Each row was made from one small tree. The marks that hang from a mark follow it in brackets, in alphabetical order. Every link used is in the known rows. Write each row's tree.
Known rows:
Q[A]: [-26  -2   7  -1  -7   3   2 -20  -1   7  14   1   7   4   4  -4  -5   1
  -1  -8   6  -3   3  18   2   2   6   6  -6  -2 -11  -1  -1   2   3  -5
  13 -29   6   4   1   2 -16   3   5  10 -14  -9  -8 -21   7   7  26  11
  -1  -3   4   7]
Q[A[R[L] U Z]]: [-20   0  -7  12  -3  -8   2 -56 -20  15   4  -2  17  40  31   1   8 -17
   1 -50  18  12   0  45   2  12  -4 -21 -47  28 -29 -16 -12 -18   5  -6
  -2 -18   7   3  12  28 -27  10   5 -32  -2 -81 -18 -30  -2  17  11  39
 -15 -37  -3 -34]
V[U[A[R]]]: [ -5  -9   5  10   0 -15  14 -39   1 -16  20   0   7  -9  16  -7   8  -3
  11 -17  20  -1   3  48   1  -5  13  -3 -22  -6 -20   8   5  26  -5  -2
  34   3 -18  10  -2  15 -14  14  15   0  -8 -15 -24 -23 -24   8 -10   1
 -12 -13  -6   1]
K[C[Z]]: [-33  -1   4 -18  16   3 -11  10  -4   1 -17  -1   0  20 -12  14  -2   9
  -9  20  13 -14   3   0  12   3  -7 -16  15 -31  15 -21  -7  10  -3  -6
   4 -27  -6 -11  -7 -12   5 -11  46  11   1  30  -2  17   2 -11  46 -14
  11  10  -4  13]
L[E[V] R]: [ 35  11   3  13 -14  24  24  15  -2 -12 -22   9   3  16  -3  -4  -8  -9
  18   0 -31   0  -8  14 -17  12  -9   4 -33 -52  16   0  -8  36  -6 -11
  -5  19 -21  -8 -18  26   8 -14  -9  -4 -11  21 -27  32 -20  -3  -1   3
  -4  -5  -4 -12]
X[C J L[E R[A]]]: [ 59  13  -3  17 -16  29 -19  32   5   1 -11  -6   6  21 -26  -2  21 -12
  25  21 -12  -7 -25  75 -36  12 -19 -13  35   5   6  -7   0   5   2 -18
 -46 -18  15 -10 -53  48 -21 -13 -71  27  10   8  12  44  12 -11  -6   0
  -4 -13 -21  -4]
W[A[R]]: [ -3  -1   8   3  -8  -6   9 -30  -6  15  15  -6  12   8  20  11  -5  -3
   1 -22  23  -1   6  27  -1   7   8   5 -17  22  -5  -9   6 -10   0  -3
   2 -20  -4   4   6  10 -17   2  -5  -6  -6 -34 -14 -37  -3  10  35  25
  -3 -12  -7 -12]
Q[A[R Z[C]]]: [-38  -3  18  -9  -7   9   5 -33 -10  20  -4  -7  18  24   7  -1   5  -1
  -7 -35   0  -1   4  22  -2  27  -3 -22 -36  -9 -20 -15   8 -22  10  -6
  14 -29 -11   6   9  10 -12   7 -15  -4 -10 -64   5 -29   3   6  33  19
   0 -39 -14  -1]
K[C]: [-18  -7   2 -11  10   6  -8   5  -2   6   1   2   4   8 -15  11   1   1
  -4  11  12  -8   1   4   3   3  -5 -11   7 -19   9 -11   7   9   0  -8
  10 -11  -5  -3  -2  -3   4  -6  18  10   1  12   8  13  -1  -8   2  -2
   6  -1 -13  11]
X[C J L[E]]: [ 33  13  -4  11   2  20 -21  36  -1  -3  -1  -5   1  11  -9 -10  16  -8
  11   6   6   0 -16  35 -20   7 -12   8  41  16   2   2 -18  -8   8  -8
 -27   2  15 -12 -41  21  -4  -6 -48  11  -1   4  33  38  25 -10  26   8
  -8 -22 -14   4]
A[R Z]: [  0   3  11   5  -2 -11   1 -20 -10   6 -14  -7   9  15  14   1   5  -5
  -4 -24  -2   1   2   7  -7   7  -2 -19 -27  14  -9  -8   3 -10   0  -3
  10   5 -12   1   5  10  -6   8 -19  -3  13 -56   6   2 -10   5  30   8
  -6 -23  -4 -26]
H[L[R[A]]]: [ 38  10  -8   4  -4  22  -3   3  13   5 -19   4   4  22 -11  13  -4 -10
  15  16 -29  -3 -14  58 -20   2 -14 -15 -21  -8   4 -21  15   7  -6  -8
 -34 -20   7   4 -16  38 -25 -11 -27  13  17   9 -27  18 -12   4 -33 -10
  10  12 -13  -1]
U[A[R[L[E]] Z[C]]]: [ -5   4 -23   7   8  18   3 -31  -9  -3  16   1  16  25   6  -3 -10 -15
   6 -28  -9   8 -13  33 -15  32 -12 -17 -15  -5 -26 -22 -13  -4   7  -8
  -9   9 -28   1   2  32 -16   3 -21 -37  -1 -61  -2 -15 -16   9 -35  -3
  -9 -61 -24 -13]
W[A[R[L[E[V]]] U]]: [ 15   7 -15  23  -9  21  29 -29 -20   6   1   9  20  42  34   8   0 -20
  18 -46  29  11  -6  25   3  15  -2  19 -37  -1   3  -6 -20  10  -2 -10
 -18   0 -14  -2   3  35 -17 -12  33 -51 -16 -40 -43 -20  -5  16 -14  54
 -18 -37 -12 -23]
A[U Z[C]]: [-30  -3 -12  -7   6   7  -3 -16 -14  11 -24   1  10  23   9   2  11  -8
  -5 -26  -6   8   1 -25  20  16  -8 -22 -10   2 -11  -9   4 -25   6   2
   4 -19   3   2  12   8   3   4  14 -26  -4 -27  24  -7  14  -2 -11   2
   0 -25  -9  -5]
V[U[A]]: [-12  -7   4   4   3  -8  13 -29   2 -21  11   5   2 -14  11  -5   7  -2
   9  -8   5   0   2  25   5  -7  12   6   7  -6  -9   8   3  32  -6   2
  29  -9 -10   7  -4  10 -10  10  21   6 -10  13 -10 -15 -15   3  -5 -20
  -7  -7  -1  12]
H[L[E R]]: [ 43  16 -18  10  16  19   8   9  11   0 -15   8  -1  17  -5   2 -28  -8
  14   8 -44   6 -13  46 -23   5  -5  -5 -28 -25   3 -18 -12  14  -3  -7
 -31   6  -4 -10 -17  32 -13 -13 -22  -5   1  21 -26  28  -7   6   3   0
   9  -3  -5   0]
V[U[A[R Z]]]: [ -7  -7  13   5  -3 -21  15 -49 -11 -17   0  -2  10   3  25  -2  11  -8
   4 -32   1  -1   9  37  -6   1  10 -15 -22   6 -21   4   5  18  -4  -2
  35  -5 -26   6   0  20 -14  20   6  -1   1 -45  -6 -13 -26   8  25  -7
 -13 -30  -3  -8]
X[C]: [  9   4  -1  -3  -2   7   4  13   2   2   3  -1   3   8  -8 -18  15   8
  -2   1   9  -4  -3   3  -3   4 -12  -2  16  -1   1   2  -5  -8   0  -5
  19   1   8   1 -14   2   0   0  -9   5   0   6  21   5   4  -5  -7 -11
  -4   0  -1  11]
X[L[R]]: [ 23   3 -16   9   3   1 -13  12   5  -4  10  -6  -8   1 -13  12 -11  -3
   7   9 -21  -4  -8  48 -12   5  -4 -16 -31   2   3 -14   6   6   0  -9
 -32  -9  14 -11 -13  12  -7  -1 -46  10   6   7   8  17  -1   1  24  11
  13   0  -9 -10]
Q[A[R U]]: [-26  -5  -8  10  -1 -10  11 -41 -13  10  21  -2  12  13  24  -5   8  -4
   5 -33  35   9   5  35   5   2   6  -4 -49   9 -20  -2   3 -14   2  -3
  19 -26   7   1   6  14 -28   4  16 -15 -14 -37 -26 -26   6  13   8  47
 -10 -16   1 -15]
E[V[U[A[R]]]]: [  1  -5  18  13 -14   2  34 -31  -5 -27  12   0  10   3  17  -5  21  -4
  15 -20  19  -5   6  25   0   1   6   9 -28 -30  -4  13   6  34  -8  -2
  44   7 -31  11  -5  21   3  13  33  -7 -13 -14 -32  -4 -34   7  -7   9
 -16 -15 -11  -6]
Q[A[R[L] U Z[C]]]: [-35  -3  -7   2   6  13   0 -49 -20  23  -1  -6  23  45  17   5   5 -15
  -1 -51  14  10  -4  36  13  26  -8 -29 -45  12 -28 -22  -5 -29   9  -5
  -6 -28   4   7  17  26 -25   7   6 -34 -12 -75  -6 -37   6  14   1  35
 -10 -52 -19 -18]
L[E[V[U]] R[A]]: [ 36   4  16  13 -34  30  39  -4  -1 -18 -59  15   9  21 -10  -9  14 -17
  31  -7 -32  -5  -9  46 -13   6  -7  -4 -20 -51  23  12   7  65 -12 -12
  -7  -3 -28   6 -21  41  -4 -11  32  13 -14  32 -49  32 -30  -5 -16  -5
  -8 -10 -14  -8]
A[R U Z]: [ -9   0  -7  10   1 -14   6 -32 -18   5 -12  -5  10  28  26   3  12  -8
   0 -36  13  12   5   3   2   5  -3 -28 -40  16 -17  -3   3 -19  -1  -1
  11  -6  -1  -2   8  14 -13   8  -8 -22   9 -53   4   1  -1   8   1  27
 -11 -27   0 -36]
X[C J L]: [ 26   5   4   5   4  18 -26  35  -1   1  10 -15  -1   5 -14  -3  23  -4
   4  10  16  -6 -12  36 -14   3 -10   2  49  31   0  -3  -5 -23   8  -5
 -23  -5  27  -4 -35  13   0   4 -51  22   7  -6  39  20  25 -10  22   5
  -3  -9 -11   6]
R[A[U Z] L[E[V]]]: [ 18  12 -16  19 -25  28  10 -15 -19  -7 -47  16  19  59  15   4  29 -28
  19 -32  -8  11 -16  11  -4  12 -22   0 -12  -1   6  -5 -13  12  -5 -10
 -27  -6 -16   3  -2  43 -13  -8  18 -32   5 -37 -22  26  -9   2 -59  15
 -16 -38 -12 -32]
R[A[U Z[C]] L[E]]: [ -9   4 -32   4  -5  31   4 -20 -14  12 -40   9  18  51   4   4  12 -23
  10 -32 -12  15 -18  16   7  26 -22 -25  -3  11 -10 -19  -7  -9   5  -5
 -44 -21  -3   6   4  39 -20 -11  17 -38  -1 -36  -2   9   4   1 -67   5
  -6 -52 -20 -15]
H[L[E R[A]]]: [ 49  17 -19  12  -4  28   6   5  11   0 -27  13   4  24  -6   9 -13 -16
  21  10 -39   4 -19  68 -29   6 -14 -14 -17 -12   6 -19   2  16  -6  -9
 -47 -19  -5   0 -21  43 -31 -19 -25   8   9  22 -33  33 -10   3 -31  -5
   7  -2 -11  -3]
V[U[A[R Z[C]]]]: [-27  -9  10  -6  -1   1  11 -44  -9  -6  -1  -2  13   8  15  -4  10  -4
   1 -33   2  -2   5  26   4  16   2 -23 -15 -12 -23  -4  14  13   1  -1
  35 -11 -25  13   4  17  -4  16   8  -7 -11 -42   4 -23 -20   3   8 -14
  -6 -41 -18   5]
H[L]: [ 14   9  -8   1  17  12  -5   6   9   6  -6   5  -2  11  -1   7  -5  -4
  -1   4 -11   1  -5  24  -7  -4  -6   4 -13   4   1  -9  -5 -13   1   2
 -15  -6   4  -1  -1  12  -1  -1  -4  -6  10   2  -4   3   3   6  -3   2
   9   4  -5   5]

Which tree is each row?
[ 16   1 -14  20   6  -2  17 -41  -2 -16  14   8   9  13  18  -5  -6 -12
  20 -23  10   9  -7  75  -7   5   8  -4 -14  -4 -17   0 -18  35  -3  -6
  -2  20 -27   4  -7  35 -20   4  29 -33 -11 -17 -46 -18 -28  11 -30   5
 -17 -41 -15  -2] => V[U[A[R[L[E]]]]]
[-38  -4  -7  -9   7  10   4 -34 -17  20 -14   3  16  24  23  14   5 -10
  -7 -39   4   9   6 -28  18  19  -3 -14  -4   9  -7 -14   8 -25   5   1
   3 -43   5   6  16  12 -15  -1  17 -23 -15 -41  18 -35  23   3  14   6
   0 -26 -11  -3] => W[A[U Z[C]]]
[ 26   9  15  10 -32  33  22 -20 -12 -13 -80  16  20  45   8  -4  25 -28
  21 -31 -27  -4 -13  28  -6   8 -12  -5   6 -14  13  13 -13  46  -7  -7
 -22   2 -33   7  -4  45  -4  -4  33 -12  -2 -24 -33  19 -25  -1 -19  -6
 -14 -39 -14 -24] => R[A[Z] L[E[V[U]]]]
[ 29   6  14  18 -12  18  35 -14  -8 -11 -35   6  13  30   7  -8   8 -14
  22 -32   2   0  -6  52  -2   7  -4   2 -27 -27   8   9 -22  43  -5  -5
 -11  36 -33   3  -6  34   9  -2  49 -36 -11 -14 -50   8 -30   7  -5  28
 -17 -42 -18 -19] => A[R[L[E[V[U]]]]]
[-49  -4   1  -3   0   6   8 -45 -18  21  -6  -5  21  28  19  -1  12  -5
  -4 -47  16   7   2  20  14  22  -3 -26 -54   6 -27 -16   8 -26   9  -6
  17 -36   0   8  13  14 -20  10   8 -22 -18 -65   7 -30  11   8  24  29
  -6 -37 -11 -12] => Q[A[R U Z[C]]]
[  8   2 -12   8 -18   1  -1 -27 -14   0 -35   5   8  26   8   4  17 -18
  11 -13 -21   5  -4  21 -11   6 -15 -37 -32   5  -3 -14  21   6  -6  -9
 -12 -35   9   3  -3  37 -28  -3 -24   6  11 -25  -9  17  -7   0 -25  -5
  -3  -5   0 -32] => L[R[A[U Z]]]
[ 45  16 -27  19 -12  38  24   4   0  -5 -30  20   8  42   6   8  12 -22
  30  -5 -26   8 -20  42 -19   4 -21   6 -47 -35   9 -10   2  20 -10 -11
 -26 -13  -5  -1 -19  56 -26 -20   8 -10  -5  20 -47  44 -12   4 -56  15
   0  -4 -17 -12] => H[L[E[V] R[A[U]]]]
[ 43  12  10  17  -6  32 -11  34  -3 -12 -15  -4   2  16   0   8  14 -18
  18   3  -5   0 -15  13 -18   7  -3  24  18  -9  12   5 -15  18   4  -3
 -32  10 -11 -11 -29  23   7  -9 -18   4  -3  -2  13  46  14  -7  25  28
  -6 -22 -16  -4] => X[J L[E[V]]]
[ 24   7 -13  18   0   8   8 -10  -3   3  -3   3   8  23   4   0 -14  -9
  11 -17   4   8 -11  39 -10  12  -5  -4 -21   3  -6  -7 -22   7   2  -6
 -29  28 -18  -3   0  23 -10  -8   1 -34   1 -29 -36   1 -14  11 -19  26
 -11 -33 -13 -15] => A[R[L[E]]]
[ 25   8 -28  20 -21  32  20  -7 -11  -6 -29  14  13  45   8   1  21 -23
  24 -19  10  10 -17  23   0  10 -17   6 -13 -10  11   2 -10  26  -5  -8
 -30   0 -10   2  -6  41 -20 -12  34 -32  -6  -8 -33  23  -7   3 -80  27
 -16 -28 -14 -26] => R[A[U] L[E[V]]]
[-25  -4  -6  -4   7   0   6 -27 -19  14  -9  -7  12  28  17   4  12  -5
  -2 -39   9   8   1  -4  10  19 -11 -31 -38   3 -18 -14  10 -25   5   0
   9 -10  -4   6  15  15  -1   7   6 -28  -1 -53  11  -8   3   3  -7  21
  -3 -38 -15 -18] => A[R U Z[C]]
[  6   1 -23  16   8  -7   2 -25  -8   8  13  -5   7  25  18   8   4  -9
   7 -25  31  13  -7  32  10   3  -6 -12 -37  20 -13 -10  -7 -12   0  -1
 -17  17   9   0   5  19 -11   4  20 -42   2 -39 -33 -15  -6  13 -42  37
 -13 -23  -8 -24] => A[R[L] U]
[ 19   2  -7  16  -7  27  28 -19  -5 -28  -6  13   9  17   9  -6   6 -14
  22 -14  -6   1  -9  32  -3   5   4  25   6 -33   3  11 -24  54  -7  -5
   5  18 -34   3 -11  31  -1  -1  40 -27 -18   9 -41   1 -25   6 -26  -4
 -16 -30  -9   1] => R[L[E[V[U[A]]]]]
[-54  -6  -3  -7   3  12   2 -33 -16  17 -12   2  16  29  15  -3  12  -7
  -7 -38   0   8   4   4  13  19  -5 -20 -26  -1 -17 -10   3 -27   8  -2
  13 -49   6   1  10  11 -15   2   4 -12 -20 -40  19 -24  20   4  17  10
  -1 -28  -8  -2] => Q[A[U Z[C]]]
[-26  -3 -10  -7 -11  16  -7 -20 -14  11 -40   3  15  31   2   5  29 -11
   2 -24   1   7  -3  -9   9  17 -19 -26   0   5  -4 -10  20 -19   3  -1
 -11 -42   0  12  10  17 -17   2   4  -8  -3 -34  11  -1  10  -5 -45  -4
  -3 -27 -14 -10] => R[A[U Z[C]]]
[-15  -8  -1   0   7   9   5 -45  -9  -3  -2  -4  17  20   9   2   8 -14
   3 -36  -1   0  -3  49   6  22  -2 -28  -9  -2 -25 -14  -1  15   3  -2
   4  -2 -22  13   6  26  -1  16   4 -26  -5 -57  -6 -34 -26   8 -18 -10
  -8 -55 -25  -6] => V[U[A[R[L] Z[C]]]]
[-19  -7  22  -2 -12  20  27 -32 -12 -13 -10   1  18  20  13  -7  25 -10
   7 -36   0  -5   2   9   0  20  -3  -7 -24 -39  -7   1  13  27  -4  -3
  41  -4 -40  15   2  21  10  16  22 -10 -15 -42  -2 -11 -28   1   3  -8
  -9 -37 -22   3] => E[V[U[A[R Z[C]]]]]
[-13   0 -17   1  11   7   2 -31 -18  19  -9  -5  14  43  13   8   5 -13
  -2 -42   8  12  -8  12  11  25 -17 -37 -35  16 -19 -24  -4 -24   6  -4
 -18   0   1   9  12  22  -2   5   4 -46   0 -64  -4 -19  -1   7 -32  23
  -6 -50 -20 -25] => A[R[L] U Z[C]]
[ -4  -3  24   4 -14   8  23 -31 -12 -28 -21   7  10   7  16  -8  27 -11
   8 -22 -11  -6   5  -6  -4   2   6  10  -2 -26  -2  15   1  34 -10  -2
  47  -5 -30   7  -2  21   8  17  22   3  -9 -18   1   2 -23  -1  17 -24
 -11 -19   1 -10] => E[V[U[A[Z]]]]
[ 28   7  -9  11 -22  15   9  -4   5  -5 -25  11   6  13 -11  -3  -3 -12
  22   8 -27   1 -12  46 -24   7 -12 -12  -9 -20   6  -7   5  28  -7 -13
 -30 -11 -11  -2 -18  33 -26 -16 -24   7   1  18 -32  23 -14  -3 -30  -6
   0  -6  -9  -7] => L[E R[A]]
[ -8  -1  -2   9  -6 -13  -1 -39  -8 -10  25  -6  10   6  19   1   4  -6
   0 -19   7   3   5  13 -16   8   0  -7 -18   8 -29  -6   8  -2  -2  -2
  29  -2 -20   4   0  16 -16  15 -34  -2  12 -59   8 -13 -20   7   5  -7
  -7 -18  -6 -10] => U[A[R Z]]
[ 17   8 -21  13 -18   6   5 -24 -10  -1 -43  13  13  36  10  -1  12 -22
  19 -20 -29  11  -8  23 -17  11 -12 -25 -30  -5  -1 -11   6  16  -6 -12
 -20 -25  -3  -3 -12  45 -34 -10 -21   0   5 -15 -21  29  -6   0 -25  -2
  -7 -19  -4 -32] => L[E R[A[U Z]]]
[ 19   8  -2  13   7  29  31  -9   4 -25 -11  17   7  13  15  -5   5 -13
  21 -11 -17   3  -7  39 -10  -3   2  33  -5 -44   3   9 -16  48  -7  -1
  12   3 -32   5 -15  33  -5  -3  37  -4 -17  26 -28  20 -17   7 -15  -5
  -5 -15  -9  19] => H[L[E[V[U[A]]]]]
[ 26   3   2  15 -13  17  34 -16  -2 -32  -4  15   8   0   6 -13   3  -8
  28  -6 -24  -2  -2  28 -12   7  10  11 -25 -59   6  11  -5  69 -12  -9
  28  10 -34   0 -22  36  -6  -6  20   0 -24  31 -39  18 -32   0  -5 -15
  -9 -13  -7   2] => L[E[V[U[A]]] R]
[-25  -1 -15   1   6  10   7 -46 -22  27  -1  -3  22  47  25  23   4 -20
  -3 -51  18  10  -6  20  17  29  -7 -24 -26  24 -17 -28  -2 -31   7  -3
 -23 -28   5   7  21  26 -17   1  11 -47  -3 -80   1 -56   5  13  -4  28
  -7 -44 -20 -22] => W[A[R[L] U Z[C]]]
[  3   5 -21   4 -10  24   7 -21 -11   7 -44  11  13  40  -2  -1   9 -18
  15 -21 -33   9 -12  23  -6  25 -19 -38 -22 -21  -2 -19  12   3  -2 -11
 -26 -34  -7   2  -8  42 -28 -13 -20 -10  -5 -13  -3  23  -1  -5 -43  -8
  -2 -27 -17 -21] => L[E R[A[U Z[C]]]]
[ 43  10   4  15 -35  33  22  11   0 -12 -33  13   9  25 -10  -5   7 -15
  27   6 -28  -4 -14  28 -21  15 -18   2 -19 -44  19   1   6  39  -9 -15
 -15  -3 -24  -3 -19  39 -11 -17 -12  12  -5  18 -37  40 -23  -3 -32   2
  -3  -5 -12 -11] => L[E[V] R[A]]
[ 14  14  12  -1  10  11 -29  39   0  -2  -5 -16  -4  19  -5  -3  20   4
  -1  20  18 -10 -10  19  -7   4 -14  -6  60  20   1 -15 -20 -22   4  -4
 -24 -17  24  -8 -35   7   4   0 -18  18   7  12  36  25  26 -13  60  -3
   3   7  -5   4] => X[C[Z] J L]
[  4  -1 -29  12 -10   9  -3 -20  -7   5  -8   6   8  34   3   9  18 -17
  13 -10  21   9 -10  33   6   2 -13 -12  -2  17  -1 -11   1   0  -1  -2
 -37 -18  17   9   2  26 -23  -5  23 -26   4 -19 -30  -6  -1   6 -82  15
 -11 -12  -8 -20] => R[A[U] L]
[ 55  18  -5  14 -16  43  21  15   9  -7 -39  17   6  36  -7   5   3 -19
  25   6 -40  -2 -19  47 -31  10 -18   4 -33 -38  19 -10   2  27 -10 -12
 -34  -7 -19   1 -21  49 -16 -19 -24   6   2  22 -34  39 -21   2 -42   0
   4  -2 -18  -5] => H[L[E[V] R[A]]]
[  5   8 -11  -3 -14  34  -5  -7  -7  11 -46   7  17  46 -10   4   5 -20
  10 -17 -27   6 -17  27  -2  29 -24 -21  16  -5  -5 -18  -6   0   6  -7
 -41 -12 -21   7   2  33 -11 -10 -10 -18   4 -37   2   3  -8  -2 -47 -12
  -2 -45 -24  -5] => R[A[Z[C]] L[E]]
